Every row comes from one small tree of marks. The marks that hang from a mark follow it in brackets, in the order of their numbers. Every link used is in the known rows. Which tree was each row made from?
In the rows, 128 means zero.
Known rows
Z301(Z333 Z691(Z246(Z514))): [ 84 125 118 147 100 153 117  93  94 107 164 164  97 130 140 158 157 143
 122  96 149 124]
Z246(Z97 Z514): [111 146  94 145 128 168  94  83 117 129 126 184  93 128 122 162 151 166
 107 124 139 115]
Z333(Z301(Z691(Z246(Z97)))): [ 87 124 115 125 119 163 106  97 105 123 177 168 105 143 131 164 159 157
 144 100 115 145]
Z97(Z246(Z514 Z691) Z448): [130 152  98 145  74 156 104  80 112 139 139 182  95 126 132 168 189 156
  51  91 151 139]
Z333(Z301(Z691)): [ 79 125 106 110 143 165  96 103 107 111 163 165 122 129 120 163 157 142
 144  92  93 135]
Z246(Z97(Z448) Z691): [130 150 103 138 104 166  97  85 113 138 153 164  94 125 119 164 161 159
  64 101 119 134]
Z514(Z246(Z333(Z301))): [ 86 141  89 148 151 171 109 102 131 110 132 187 121 126 134 183 168 162
 107 105 167 147]
Z689(Z514(Z246)): [112 119 107 185 151 186 138  97 111 114 129 179 110 115 135 143 157 148
  92  86  96 118]
Z333(Z301(Z691(Z246(Z97 Z514)))): [ 79 130 110 132 105 156  95  91 109 127 161 183  95 144 136 171 168 165
 146 111 139 149]
Z514(Z246(Z97(Z448) Z691)): [132 147 104 180 105 168 117  80 120 138 146 170  89 123 130 170 172 166
  36 105 133 135]
Z246(Z97 Z514 Z691): [107 144  96 141 119 163  89  86 118 134 131 177  89 125 119 168 154 167
  92 116 139 121]
Z301(Z333 Z691(Z246(Z514(Z689)))): [ 81 127 121 145  87 153  96  85 101 122 153 150  86 127 135 150 154 139
 116  96 159 130]
Z448(Z97(Z246)): [136 141  97 135 121 179 100  79 113 131 143 170 111 133 126 157 165 158
  79 105 132 122]
Z333(Z301(Z691(Z246))): [ 81 119 116 119 125 161 115 108  99 116 180 160 119 139 135 157 160 146
 147  84 108 146]
Z689(Z514(Z246(Z97))): [118 128 108 190 142 187 130  87 114 119 127 188  95 119 131 152 158 161
  87 102 106 116]
Z97(Z246(Z333) Z448): [124 157  92 136  96 165 106  84 113 130 135 183 113 131 134 167 181 155
  71  94 151 148]
Z333(Z301): [ 98 138  95 110 149 172  99 105 114 110 155 169 127 123 120 160 156 150
 120  94 127 128]
Z691(Z246(Z97 Z514)): [113 139 102 153 111 167 111  86 109 133 146 178  92 137 138 156 153 170
 112 117 155 127]
Z514(Z246(Z97 Z333 Z691) Z689): [ 95 142  99 173 123 167  84  81 137 144 116 167  84 124 121 171 155 167
  64 115 166 141]
Z514(Z246 Z689): [109 129 105 167 137 176 108  84 121 133 131 152 100 118 124 148 152 151
  77 101 137 119]
Z448(Z97(Z246(Z333 Z514))): [113 153  80 140 110 170  78  75 127 134 112 198 104 139 132 175 174 170
  94 124 179 145]
Z514(Z246(Z97(Z448) Z333)): [120 156  93 177 114 172 111  78 129 132 127 187  96 130 135 176 172 172
  64 119 155 147]
Z691(Z246(Z97 Z333)): [104 140 100 145 126 169 111  94 112 130 143 175 103 140 137 161 147 166
 116 111 152 140]

Write each row's tree
[ 76 156  85 124 118 163  46  84 140 135 112 191  92 130 118 181 163 172
 121 128 192 155]	Z246(Z97 Z333(Z301) Z514(Z689))
[ 94 123 124 138 112 160 129  99  88 103 178 150 106 129 136 151 149 134
 117  85 125 119]	Z301(Z333 Z691(Z246))
[ 61 127 103 145 136 164  82  93 132 127 133 169 105 128 126 175 168 151
 125 102 143 160]	Z514(Z246(Z333(Z301(Z691))) Z689)
[116 153  96 179 106 165 106  82 130 138 131 180  90 127 132 183 174 172
  48 111 155 153]	Z514(Z246(Z97(Z448) Z333 Z691))
[135 154  96 145  81 162 109  76 111 134 136 188  99 128 136 162 187 157
  65 100 153 133]	Z97(Z246(Z514) Z448)
[ 82 151  86 122 105 153  79  98 129 121 129 200 111 130 131 190 188 163
 104  98 190 154]	Z97(Z246(Z333(Z301) Z514 Z691))
[136 145 110 149  95 170 122  85 103 138 166 164  96 136 138 153 161 163
  80 101 133 140]	Z691(Z246(Z97(Z448)))
[ 90 145  95 125 124 166  96 102 121 120 154 184 111 141 135 176 161 170
 128 108 172 155]	Z691(Z246(Z97 Z333(Z301)))
[105 126 109 167 130 170 105  88 124 140 136 145  96 114 123 152 155 149
  61  93 135 125]	Z514(Z246(Z691) Z689)
[119 161  92 140 114 169  92  83 120 133 134 180 100 131 125 170 161 165
  88 115 140 146]	Z246(Z97(Z448) Z333)
[119 162  89 145  82 160  97  78 120 133 119 200 101 133 139 175 190 163
  79 105 174 151]	Z97(Z246(Z333 Z514) Z448)
[125 157 100 145  88 165  69  67 124 153 125 168  77 125 121 157 165 164
  74 121 152 139]	Z246(Z97(Z448) Z514(Z689))
[129 158  96 146 100 166  92  75 116 137 133 184  87 129 128 167 167 167
  80 121 140 133]	Z246(Z97(Z448) Z514)
[107 117 111 184 141 179 135 101 111 118 134 172 104 113 132 150 161 148
  74  79  96 124]	Z689(Z514(Z246(Z691)))
[121 146 100 193 113 181 118  81 123 128 116 199  93 124 139 167 175 166
  70 105 128 153]	Z689(Z514(Z246(Z97(Z448) Z333)))
[130 138  99 134 113 172  95  83 115 136 147 165 106 131 123 163 167 156
  65  98 132 127]	Z448(Z97(Z246(Z691)))
[106 165  88 118 114 166  76  91 126 125 141 189 108 133 125 184 174 168
 101 113 158 162]	Z246(Z97(Z448) Z333(Z301))
[119 152 102 146  79 159  65  71 124 158 129 164  71 123 117 163 167 162
  62 112 152 144]	Z246(Z97(Z448) Z514(Z689) Z691)
[ 83 128 110 144 122 163 108  92 107 132 154 171  99 147 135 165 149 160
 136 109 120 148]	Z301(Z691(Z246(Z97 Z333)))
